Known rows, with every step that occurs:
kovuna-tulo: [ -6.3 -10.0  11.4  22.6  35.0   1.5  -4.7   4.9  -7.0  -2.5  10.8  -7.6
  14.6  29.7  12.9  -1.2   1.4  -0.7   1.4 -44.1  -7.5 -11.2]
seli-zunur: [ -3.9  -6.5  25.7  11.8  25.8  24.2   1.7  -0.1  -4.0  13.5   3.0  -7.1
   1.8  35.6  -5.1 -12.8  10.2  -2.7  10.9 -35.2   7.6  -8.8]
rubup-seli: [  2.5  -9.0  -5.4   0.2  31.1   5.3   6.1 -14.2  12.5   7.0   2.4  -2.3
   3.5  34.7  -0.5 -20.6  15.7  34.9   1.7 -26.8  -1.5   9.4]
tulo-kuvebos-veris: [ -3.9 -19.2  13.9  18.4  25.5  33.0  14.1  -3.8  12.9  15.5  -2.1   5.3
   7.0  28.5 -25.0  -4.4 -13.1  17.5   1.3 -18.3 -33.0 -28.0]
rubup-kuvebos-veris-kovuna: [-27.3 -22.1  -3.7  28.2  23.5  18.6  19.7   3.9  36.6  31.4   7.6  16.7
 -13.5  38.4  -7.3  -1.2   8.8 -15.8  17.5 -30.5 -18.8 -10.8]
veris-seli-tulo: [ -2.8  -6.9  16.9  45.5  14.0  14.3   2.6  -1.4 -12.4  19.6  29.4 -25.4
  18.8  51.6   7.6  -9.9  32.7  23.0   3.9  -9.1  20.4 -10.3]
tulo-kuvebos-rubup: [ 12.3 -27.1   8.2  23.0  29.3  18.6  35.4  15.9   6.9  11.4 -19.1  23.3
  28.0  33.0 -28.4 -15.2  12.6   6.7 -11.4 -38.0 -35.0  -5.6]
rubup-kuvebos-veris-kovuna-tulo: [-32.0 -23.4  -1.6  26.5  23.5   7.5   3.6  14.7  27.8   7.9   5.4  12.9
  -7.5  28.7   4.9   9.2   1.5 -28.0  18.4 -48.9 -16.7 -16.8]
kovuna-rubup-kuvebos: [ -6.1  -8.7  -9.8   6.1  31.6   3.0  15.5  -1.9  29.7  39.0   4.6  -2.4
  -7.7  14.1  23.4  -9.7 -21.9 -15.0   7.7 -25.6 -17.0  -6.5]
kovuna-rubup-kuvebos-veris-seli-tulo: [-23.7 -14.0   5.0  36.2   4.9  19.8   6.8 -15.1  27.2  37.1  23.2 -11.4
  -9.9  21.2  24.9  -2.4  -7.9   9.4  24.3   1.6   1.2 -28.1]
kuvebos-veris-kovuna-rubup-seli: [ -2.2 -19.5 -24.4   0.8  16.8  19.1   7.4 -24.2  29.8  27.7  -8.2  -5.5
 -10.4  29.6  14.6 -25.1  -4.4  36.1  21.5 -10.5 -16.7  -2.7]
zunur-kovuna: [ -0.6 -18.5  12.8  13.7  29.1  13.5   3.1  -7.2   1.3  11.7   8.7 -17.7
  11.2  37.8  11.5   1.5  16.3  24.4  15.7 -17.4   4.2   1.6]
kuvebos-rubup-seli-tulo: [-10.1 -26.9  -5.9  28.9  19.2  11.8  33.9 -10.6   9.3  -4.3  -8.1  17.9
  26.3  39.8  -4.5 -21.2  39.3  30.8  -6.2 -27.7   2.1   1.9]
seli-zunur-kuvebos-rubup: [ -6.7   0.9  49.8  33.5  28.8  14.5  26.3  -5.0   6.7   3.5 -23.8   8.5
  13.9  38.0  10.5 -30.7  22.4  -2.9  14.5 -34.7 -10.9  -1.4]
rubup-seli-tulo-kuvebos-veris: [-12.7 -25.9  -2.9  15.8  14.4  33.7  16.8 -17.3  12.9  -2.6  -0.4  -1.6
   6.3  29.6 -19.5 -12.4   3.1  37.4   0.4 -11.7 -15.9 -26.3]
zunur-kuvebos: [ -3.0   9.6  33.4  30.3  36.5   4.4  10.2 -14.5   5.9  13.3   1.6 -20.5
   6.3  44.4  24.3 -28.5   6.4   9.9   6.7 -15.7 -19.2  -4.2]
rubup-seli-zunur-kuvebos: [ -1.5   9.1  32.6   0.4  30.0  10.7   3.0 -22.9   7.2  -4.2 -15.4 -17.7
  -6.8  38.0  17.9 -40.7  13.8  17.4  17.1 -23.6   3.9   8.1]
seli-tulo-kovuna: [-19.0   3.2  19.9  54.3  16.3  15.5   9.7 -16.0 -19.8  14.1   7.1   0.8
  12.5  49.7   4.7 -10.5   7.9  -5.5 -11.6 -12.4  18.4 -25.9]
kovuna-tulo-kuvebos-veris-seli: [  2.1 -18.8  21.3  23.2  17.2  17.0 -14.9  10.2  -4.7  -1.9   7.4 -11.4
  10.9  26.2 -10.7   1.9  -4.6  21.0  12.0 -25.8 -19.0 -23.5]
zunur-kovuna-rubup-seli: [  8.3 -20.4 -13.8 -15.7  26.2   4.0   2.1 -27.2  11.8  13.1  -9.4 -24.7
   0.5  19.6  33.5 -15.0  -4.5  48.6  20.6  -4.9   3.7  14.0]
seli-zunur-kovuna-tulo-kuvebos-veris: [-14.3 -32.4  34.4  -1.1  18.1  33.4 -11.5   2.6  -7.7 -18.7 -14.5 -11.8
   4.6  14.0  -5.8  16.3  -9.7   5.5  27.3 -34.2  -3.0 -27.2]
veris-seli: [ 10.2  -2.8  19.4  28.5  21.9  10.0  -6.6   2.8  -1.9  24.8  20.5 -17.0
  10.2  46.4   2.3 -15.4  23.6  25.1   8.4 -15.9   6.6   2.4]
rubup-kuvebos: [-13.7 -13.2   4.7  14.7  34.7   5.5  16.5   5.5  22.3  24.9  10.7   8.7
  -3.1  29.0  -1.3  -4.0   1.0 -17.1   1.6 -34.6  -7.3  -4.3]

Rows:
[-17.2   5.1  28.2  50.5  14.4  -0.8  28.6 -33.0   0.6  -5.6 -28.2  19.1
  19.6  47.9  19.0 -40.4  26.7  15.5  -8.6 -11.5   4.1  -6.5] | zunur-kuvebos-rubup-seli-tulo-kovuna
[-15.8   5.7  39.8  37.1  29.7  18.0  10.7 -28.2  18.3  12.1   1.6 -10.0
  -0.8  40.8  20.9 -17.4  -4.0  20.7  15.9  -9.1 -28.5 -20.0] | zunur-kuvebos-veris
[-35.4  -2.9  31.5  59.9   1.3  16.2   3.2 -16.0  10.7  25.6  17.4  13.7
  -9.8  40.8   2.4   3.6   9.5  -7.6  10.6  -1.7  20.9 -33.8] | rubup-kuvebos-veris-seli-tulo-kovuna
[ -4.4 -33.9  15.3  -5.1  19.4  16.4  14.6 -11.6   8.2 -11.2 -27.5  15.4
  14.3  27.6  -5.5 -10.5  40.2  34.1  23.7 -33.2  18.3  20.2] | kuvebos-rubup-seli-zunur-kovuna
[ 11.0 -21.2  -7.4  16.8  31.1   7.5   3.8  31.4  -7.6   3.5  -6.2 -14.9
  19.1  39.8 -10.5 -11.0   5.5 -16.2  -4.9 -48.8 -21.0  -5.8] | veris-kovuna-tulo-kuvebos
[  9.6  -8.5 -16.7 -10.2  30.7   3.7   5.2 -23.8  16.8  19.3  -4.1 -13.3
   0.5  21.6  22.2 -26.1 -10.8  34.9   8.1 -14.3  -7.7   6.0] | kovuna-rubup-seli
[  7.9 -22.0 -13.7  14.0  18.7  32.9  19.1   3.2  18.1  36.5 -11.1 -10.6
  -1.0  28.1  -2.7 -15.1 -23.7  10.1  10.1 -14.8 -40.5 -22.0] | tulo-kuvebos-veris-kovuna-rubup
[-22.4   7.4  55.2  27.8  23.8  32.7   4.6 -25.9  10.1   6.9  -7.8 -11.2
 -10.3  36.4  14.7 -20.6  -2.8   8.4  28.4 -16.2 -12.1 -24.1] | seli-zunur-kuvebos-veris
[-14.9 -22.5 -26.3  19.2   9.2  26.1  16.3 -26.9  19.0  20.7  -0.2 -15.1
  -1.9  33.3  21.3 -22.5   2.8  32.3  19.2  -4.6  -3.5 -14.2] | kuvebos-veris-kovuna-rubup-seli-tulo
[-26.6  -3.0  11.6  25.1  15.5  10.3   8.8 -26.0  28.8  36.4  -9.1  25.2
 -23.1  12.5  18.5  -3.7 -41.6 -16.4  11.9  -8.8 -13.2 -31.5] | tulo-kovuna-rubup-kuvebos-veris
[  5.4  10.2  20.0 -10.8  28.7   9.1   1.2 -30.6  10.2  10.9 -23.1 -29.0
  -9.6  22.3  42.3 -47.2 -10.8  20.1  24.1 -13.7  -1.4   4.2] | kovuna-rubup-seli-zunur-kuvebos
[-12.5 -29.1  -4.6  43.2  11.0  42.2  24.4   7.6   4.1  18.2   5.0 -10.2
  12.1  47.3 -21.1 -10.4  10.6   2.8   1.0 -15.7 -18.9 -30.6] | seli-tulo-kuvebos-veris-kovuna
[ -8.8  -4.5  42.3  25.3  11.3  35.5 -12.5 -10.4   3.5  18.9  12.0  -8.8
  -5.5  37.7  -8.6  -7.2  16.2  24.4  30.7 -14.2  12.6 -15.6] | kuvebos-veris-seli-zunur
[  0.5  -2.6  16.9  19.2  33.2  -7.6  26.3 -19.9  20.5  -3.2 -22.9  12.9
  16.0  39.6  14.1 -41.5  30.5  32.7   3.3 -25.3 -22.9  15.0] | zunur-kuvebos-rubup-seli
[ -9.2 -22.3  13.8  18.4  28.0  20.4  -2.2   5.6   1.8  -8.0  -2.9   1.8
   9.6  19.9 -12.4   6.1 -19.7   6.8   2.7 -34.8 -33.5 -31.5] | kovuna-tulo-kuvebos-veris
[ 12.0 -36.5 -22.0   7.2  25.6  -2.4  22.0  28.7   7.1 -13.6 -30.3  20.4
  26.5  32.5 -21.1 -23.3  29.2   9.0  -5.2 -59.0 -26.6  13.7] | veris-kovuna-tulo-kuvebos-rubup-seli
[-40.1  -3.9   8.1  44.0   8.2  17.2  16.4 -29.4  18.9  31.9   0.1  14.7
 -14.9  18.3  23.5   0.2 -34.6 -19.3   8.2  -3.3   0.4 -43.4] | seli-tulo-kovuna-rubup-kuvebos-veris
[  7.2 -17.8   7.9  12.5  33.2   7.6  -0.4  19.1 -10.8  -6.2  -3.1  -8.5
  19.1  24.8  -7.0  -4.7 -11.1  -4.0  -7.1 -45.2 -23.7 -16.3] | kovuna-tulo-kuvebos
[ -3.1 -22.7 -16.1   3.0  12.7  30.8  17.2 -25.2  14.4   9.1  -8.4 -11.9
   2.2  12.5   2.3 -21.0 -24.3  39.5   4.8   0.5 -21.7 -27.9] | kovuna-rubup-seli-tulo-kuvebos-veris
[  4.6 -31.3  12.2 -27.7  24.0  13.2 -13.3   4.2 -12.9 -30.0 -22.2 -18.1
   9.4  14.8  -4.1  -2.9   6.2  20.0  18.1 -41.0  10.8   4.6] | rubup-seli-zunur-kovuna-tulo-kuvebos
[ 10.3 -12.4  12.0  37.7  11.8  23.1   8.2  12.7 -15.5  18.4  17.4 -27.2
  21.9  44.3 -12.0 -14.0  23.0  16.9  -4.8 -12.0   1.3 -15.6] | veris-seli-tulo-kuvebos
[ 11.1 -25.3 -29.5  -7.5  18.9  23.9  14.4  -8.7  27.0  26.2 -18.2  -6.2
  -8.2  22.8  -5.2 -26.4 -16.1  32.9  11.9 -14.0 -32.5  -5.3] | tulo-kuvebos-veris-kovuna-rubup-seli
[  2.5 -13.5  16.5  -4.2  22.4  22.8  -0.5 -13.9  -1.9  21.9  -8.6 -27.9
  -1.6  16.9  29.6  -4.5 -11.1  11.5  33.2 -15.3  15.7  -3.3] | seli-zunur-kovuna-rubup
[ -8.7 -24.2  15.5 -18.5  24.3   7.4 -20.2 -10.7 -10.2 -28.9 -11.7 -18.2
   3.8  21.5  18.1   0.5  15.8  21.6  26.7 -40.7  30.4   9.4] | rubup-seli-zunur-kovuna-tulo
[ 14.4 -12.2 -32.8  -3.9  25.0   5.3   9.8  -8.9  15.9  28.5  -6.7 -15.1
  -0.3  33.5  19.8 -31.8   3.1  25.4  12.1 -19.0  -8.4  16.0] | veris-kovuna-rubup-seli
[ -0.6 -20.4  12.0   4.1  24.2  16.2  17.5  -5.7  10.5  -6.1 -23.6  26.2
  12.3  30.1 -17.2 -24.0  33.3  20.0   9.6 -42.2   7.0  11.2] | kuvebos-rubup-seli-zunur
[ -2.1  -0.8  31.1  40.4  32.2   2.0  31.9  -9.1  12.0  10.5 -16.4   8.8
  19.1  43.7  16.6 -29.7  21.7  11.1   4.2 -26.6 -28.0   1.4] | zunur-kuvebos-rubup
[ -7.6  11.0  49.1  41.9  17.5  14.5  -4.5 -23.4  14.6  18.7  12.1 -21.4
  -2.4  46.8  21.3 -22.2  13.0  35.8  23.2   2.0 -14.8 -11.3] | zunur-kuvebos-veris-seli
[ -5.5  13.3  47.8  22.9  31.0  16.4   5.7  -9.9  -2.7  10.0  -5.3 -21.1
   0.1  42.4  19.4 -28.6   8.1  -4.4  17.4 -24.6  -1.2  -5.9] | seli-zunur-kuvebos
[  1.8 -38.6  26.2   4.4  21.7  16.5  11.1  23.2 -14.2 -21.1 -31.7   7.9
  26.3  17.7 -10.1   5.9  15.0  -5.6  14.5 -51.6  -3.1  -6.1] | seli-zunur-kovuna-tulo-kuvebos-rubup
[-23.8   1.0  41.9  31.9  20.5  20.6  -7.0  -2.4   1.0  -6.9 -11.0 -15.8
  -3.9  40.7  25.1 -16.4   6.3 -15.2  31.5 -38.5 -10.8 -19.6] | seli-zunur-kuvebos-veris-kovuna-tulo
[  3.4 -27.5  10.8   2.7  29.8   7.0  -5.0  15.9 -13.5 -10.4  -6.8 -19.5
  20.1  25.2   4.3   8.6  -4.0   8.9   5.5 -34.1 -10.5  -7.7] | zunur-kovuna-tulo-kuvebos
